Each row was made from one small tree. Brackets hold a mark, then the marks that hang from it, in the order of their numbers. Every link used is in the known rows. Write each row's tree.
Known rows:
{Q_990 {Q_484 Q_501}}: [-0.46, 2.05, 1.34, -0.31, 1.08, 0.19, 0.02, -2.30, -1.46, 0.53, 3.21, 2.85, -0.54, -2.46, 2.12, 0.53, 1.51, -1.49, 1.16, -1.05]
{Q_272 {Q_501 {Q_991 Q_39}}}: [-2.02, -0.75, 3.13, 5.62, -2.99, -1.83, 0.22, -3.83, 1.11, 0.13, 2.90, 1.83, 2.48, -0.42, 3.64, 2.11, -0.72, 0.51, 0.79, -2.78]
{Q_991 {Q_39 {Q_272 Q_501}}}: [0.59, 2.07, -0.48, 4.78, -2.71, -1.79, 1.71, -2.54, -1.21, -0.66, 2.79, 1.31, 3.88, 0.12, 0.86, 1.34, 0.54, 0.09, -0.85, -5.03]
{Q_990 {Q_484 {Q_501 Q_991} Q_916} Q_836}: [-1.31, 1.49, 6.05, 2.06, 2.69, -0.24, -0.79, -2.89, -0.58, 0.90, 4.57, 1.65, 0.52, -3.70, 4.50, 3.09, 0.88, -0.55, 3.60, -0.78]
{Q_916 {Q_484 {Q_39 Q_272 Q_991} Q_501} Q_836}: [0.49, 0.59, 4.27, 3.52, -1.89, 1.74, 1.88, -3.88, -5.36, 0.48, 3.03, -4.47, 2.17, -0.17, 1.16, 1.14, 0.50, 0.87, 1.90, -5.21]
{Q_484 Q_39 Q_916}: [-0.24, -1.22, -1.18, -0.30, 3.19, -2.49, 1.62, -1.08, 0.45, 0.80, 0.58, -0.50, -2.73, -1.66, 2.52, 2.80, 0.28, -0.63, 1.52, -1.91]
{Q_272 {Q_501 Q_991}}: [-1.36, -1.14, 2.19, 3.54, -1.88, -0.48, -1.45, -2.63, 1.45, 1.21, 3.19, 2.60, 1.82, -1.11, 2.50, 1.39, -0.90, 1.36, 0.63, -0.95]
{Q_484 Q_39 {Q_501 Q_991} {Q_916 Q_836}}: [-1.44, -1.89, 5.22, 1.28, 0.59, -2.42, 0.99, -3.47, -0.58, 1.89, 1.74, -2.57, 0.49, -3.57, 4.97, 4.79, -1.08, -1.10, 1.92, -2.64]
{Q_39 {Q_272 Q_501} Q_991}: [2.50, 1.61, 0.44, 4.08, -1.54, 1.54, -0.37, -1.52, -1.05, 0.21, 4.34, 1.61, 2.72, 0.39, -0.24, 1.41, 1.14, 3.18, 0.41, -3.78]
{Q_990 {Q_484 Q_916}}: [0.76, 1.24, -0.28, -1.25, 2.84, -0.17, 0.48, 0.10, -0.01, 0.54, 2.30, 2.81, -2.11, -0.04, 1.60, 0.09, 1.29, -0.53, 1.54, -0.58]
{Q_501 {Q_991 {Q_39 Q_272}}}: [0.02, 2.49, 3.60, 5.76, -3.16, -1.23, 0.75, -2.70, 0.90, -3.49, 1.14, -3.10, 2.84, -0.71, 0.97, 0.89, 0.79, 1.10, 1.40, -2.47]
{Q_484 {Q_39 Q_272} Q_916}: [1.66, 1.26, -1.66, 0.93, 1.93, -2.46, 1.92, -1.26, -0.16, -0.80, 1.37, -1.95, -0.92, -2.16, 0.99, 2.39, 1.06, -0.02, 1.25, -3.29]
{Q_990 Q_484 Q_836}: [-0.03, 1.47, 2.30, 0.59, 0.85, 2.06, -0.04, -0.36, -2.43, 0.31, 2.52, 0.12, 2.17, -0.11, 0.50, -0.12, -0.19, 1.14, 1.75, 0.03]
{Q_991 {Q_39 Q_272}}: [1.00, 2.85, 0.47, 3.53, -2.02, -1.18, 1.96, -1.34, -0.90, -2.67, 0.45, -2.18, 2.48, 0.01, -0.19, 0.41, 1.10, 0.01, -0.05, -3.37]
{Q_797 {Q_991 {Q_39 {Q_272 Q_501}}}}: [0.19, 0.87, 1.70, 5.35, -3.24, -0.58, 2.37, -2.05, 0.07, -0.25, 4.37, 0.96, 3.18, -1.64, 2.23, 2.25, 0.74, 1.06, -1.29, -4.94]
{Q_990 {Q_484 Q_39 Q_916} Q_836}: [-0.03, 0.41, 0.99, 0.33, 3.72, -0.65, 1.67, -1.53, -2.09, 1.03, 3.07, -0.32, -0.71, -1.79, 2.96, 2.71, -0.06, 0.63, 3.13, -1.92]
{Q_797 Q_991}: [-0.55, -1.23, 2.36, 0.69, -0.50, 1.08, 0.53, 0.49, 1.27, 0.41, 1.58, -0.45, -0.56, -1.51, 1.24, 0.88, 0.03, 0.92, -0.58, 0.03]
{Q_272 Q_501}: [-0.32, -0.54, -0.81, 1.35, -0.69, -0.45, -0.21, -1.28, -0.30, 1.86, 2.29, 3.38, 1.23, -0.20, 1.17, 0.99, -0.58, 0.30, -0.77, -1.83]
{Q_39 Q_272}: [1.63, 2.43, -0.55, 1.42, -1.02, 0.13, 0.26, -0.11, -0.67, -1.56, 0.80, -1.54, 1.75, -0.66, -1.51, -0.27, 0.91, 0.66, -0.25, -1.41]

Which tree is each row?
[1.46, 0.54, 1.76, -1.82, 1.02, 0.89, 0.88, 0.83, -1.99, 1.71, 1.51, 0.14, 0.93, 1.41, 1.38, 0.23, -0.47, -0.55, 0.59, -0.89]
{Q_990 {Q_484 {Q_916 Q_836}}}
[-1.11, -1.91, 4.86, 2.03, -0.76, 1.68, 1.55, -3.77, -4.78, 1.80, 2.28, -3.14, 0.57, 0.46, 2.60, 1.33, -0.38, 0.23, 2.10, -3.85]
{Q_916 {Q_484 {Q_39 Q_991} Q_501} Q_836}
[-1.81, -1.14, 2.76, 2.65, 1.02, 0.77, 1.14, -4.49, -2.97, 0.78, 3.14, -0.44, -2.51, -0.93, 2.91, 1.42, 1.30, 0.19, 3.09, -3.37]
{Q_916 {Q_484 {Q_39 Q_991} Q_501}}
[0.59, 1.59, 2.52, 4.03, -2.56, -0.09, 2.59, -0.77, 0.43, -2.23, 2.05, -2.42, 1.76, -1.31, 1.06, 1.44, 1.19, 0.78, -0.60, -3.34]
{Q_797 {Q_991 {Q_39 Q_272}}}
[-0.44, -1.44, 1.86, -0.82, 1.66, -2.51, 2.28, -2.13, -2.26, 2.56, 0.86, -1.70, 0.23, -2.75, 3.80, 4.24, -0.79, -2.30, 0.55, -3.60]
{Q_484 Q_39 Q_501 {Q_916 Q_836}}
[0.73, -0.69, 2.54, 4.05, -1.83, -1.94, 1.08, -2.95, -0.78, 1.32, 3.56, -1.86, 3.93, -1.84, 3.06, 3.90, -1.58, 1.56, 0.78, -4.99]
{Q_484 {Q_39 {Q_272 {Q_501 Q_991}}} {Q_916 Q_836}}
[0.19, 0.61, 4.65, 2.64, -0.37, -2.44, 1.16, -3.66, -1.06, 0.26, 2.46, -3.90, 2.24, -4.25, 3.45, 4.48, -0.33, -0.71, 1.63, -4.13]
{Q_484 {Q_39 Q_272} {Q_501 Q_991} {Q_916 Q_836}}
[-2.12, -1.56, 3.19, 0.70, -1.01, -0.26, 1.99, -3.70, -4.72, 2.06, 1.09, -2.93, 0.96, -0.72, 2.70, 0.76, -1.29, -2.05, 0.69, -3.31]
{Q_916 {Q_484 Q_39 Q_501} Q_836}
[1.51, 2.48, 1.66, 0.17, 1.05, -1.36, 2.62, -2.78, -3.61, 0.83, 3.83, -1.51, 1.56, -3.30, 2.78, 2.97, 0.72, -1.33, 1.29, -4.76]
{Q_990 {Q_484 {Q_39 Q_272} Q_501 {Q_916 Q_836}}}
[0.99, -1.54, 0.66, 1.07, 3.13, -0.58, 1.27, -1.31, 0.32, 0.58, 1.70, -0.67, -3.11, -0.60, 2.37, 3.42, 1.17, 1.54, 2.91, -2.43]
{Q_484 {Q_39 Q_991} Q_916}
[2.89, -0.42, 1.33, 3.20, -0.61, -0.07, 1.80, -1.85, -2.58, 2.08, 4.13, -1.32, 2.97, 0.25, 1.85, 4.23, -0.40, 2.65, 0.83, -6.31]
{Q_484 {Q_39 {Q_272 Q_501} Q_991} {Q_916 Q_836}}
[-0.70, 2.15, 3.49, 0.71, 1.43, 1.01, -0.08, -2.29, -3.14, 0.99, 3.61, 1.47, 1.78, -2.68, 1.99, 1.41, 0.63, -0.61, 1.72, -1.21]
{Q_990 {Q_484 Q_501} Q_836}
[-0.44, 2.57, 4.10, 4.77, 0.02, -3.37, 1.14, -3.83, 0.98, -1.97, 2.61, -0.55, 0.78, -3.31, 3.67, 3.57, 2.18, -1.66, 1.65, -4.17]
{Q_484 {Q_501 {Q_991 {Q_39 Q_272}}} Q_916}
[-2.34, 0.60, 5.69, 3.42, 0.72, -0.28, 0.05, -5.10, -1.79, 0.23, 4.69, -0.92, 1.34, -5.08, 4.50, 3.54, -0.23, 0.79, 4.12, -1.63]
{Q_990 {Q_484 Q_39 {Q_501 Q_991}} Q_836}
[0.29, 2.03, 6.08, 4.20, -2.07, -2.36, 1.65, -3.28, -0.91, -0.82, 1.84, -3.18, 3.87, -1.88, 3.45, 3.62, 0.52, -1.76, 0.75, -4.61]
{Q_484 {Q_501 {Q_991 {Q_39 Q_272}}} {Q_916 Q_836}}
[0.62, 1.89, -0.59, 1.02, 2.57, -3.38, 1.82, -3.08, -0.95, -0.07, 2.53, -0.64, -1.07, -4.60, 2.59, 3.89, 1.84, -1.84, 1.11, -4.35]
{Q_484 {Q_39 Q_272} Q_501 Q_916}
[0.83, 0.32, 1.24, 1.74, 1.27, 1.73, 0.86, -2.28, -1.39, -0.42, 3.71, -0.17, -1.78, -0.32, 1.84, 1.44, 1.17, 2.95, 3.55, -1.73]
{Q_990 {Q_484 {Q_39 Q_991}}}
[-1.74, 1.55, 4.86, 3.12, 1.28, -2.35, 0.92, -4.23, 0.73, -0.61, 3.94, 2.44, -1.26, -2.69, 5.70, 2.97, 2.06, -2.11, 3.18, -2.58]
{Q_990 {Q_484 {Q_501 {Q_991 Q_39}} Q_916}}
[0.52, 1.08, 2.91, -1.74, 1.65, -0.10, 0.89, -0.92, -2.67, 2.47, 2.59, 1.40, 0.61, -1.24, 2.88, 1.92, 0.23, -2.22, 0.64, -2.10]
{Q_990 {Q_484 Q_501 {Q_916 Q_836}}}
[-1.79, 0.43, 5.49, 2.62, 3.24, -1.42, 0.34, -4.67, -1.07, 0.90, 5.06, 0.05, -0.39, -5.23, 5.64, 4.65, 0.38, -0.32, 4.62, -2.20]
{Q_990 {Q_484 Q_39 {Q_501 Q_991} Q_916} Q_836}
[-0.86, -1.63, 1.78, 2.57, 0.40, 1.80, 1.14, -2.66, -2.24, 0.16, 1.97, -1.83, -2.35, 1.55, 1.34, -0.13, 0.68, 2.01, 3.02, -2.24]
{Q_916 {Q_484 {Q_39 Q_991}}}
[2.21, 0.50, 0.26, 0.45, 0.25, -1.54, 2.55, -0.53, -2.11, 0.24, 0.54, -4.40, 2.09, -0.74, 0.63, 2.44, -0.65, 0.10, 0.25, -3.82]
{Q_484 {Q_39 Q_272} {Q_916 Q_836}}
[1.03, -0.50, 2.35, 4.74, -3.20, 2.21, 1.71, -3.23, -5.04, 1.66, 4.24, -2.43, 3.94, 2.30, 0.68, 0.65, -0.82, 3.05, 1.09, -5.85]
{Q_916 {Q_484 {Q_39 {Q_272 Q_501} Q_991}} Q_836}
[-0.13, -0.09, 2.16, -1.30, 2.19, -1.39, 2.08, -2.69, -3.09, 2.43, 3.09, -0.05, -0.23, -2.64, 4.38, 3.39, -0.07, -1.86, 1.62, -3.28]
{Q_990 {Q_484 Q_39 Q_501 {Q_916 Q_836}}}
[0.31, 1.26, 1.66, 5.00, -2.93, -0.51, -1.24, -2.65, 0.85, -0.40, 3.93, 1.20, 3.60, -1.52, 0.95, 1.22, -0.01, 2.14, 0.39, -2.35]
{Q_39 {Q_272 {Q_501 Q_991}}}
[-2.45, 2.02, 7.33, 4.99, -0.94, -0.24, 0.47, -4.64, -1.71, -0.92, 4.07, -0.27, 2.91, -2.82, 4.56, 2.58, 0.47, -0.19, 3.37, -2.24]
{Q_990 {Q_484 {Q_501 {Q_991 Q_39}}} Q_836}
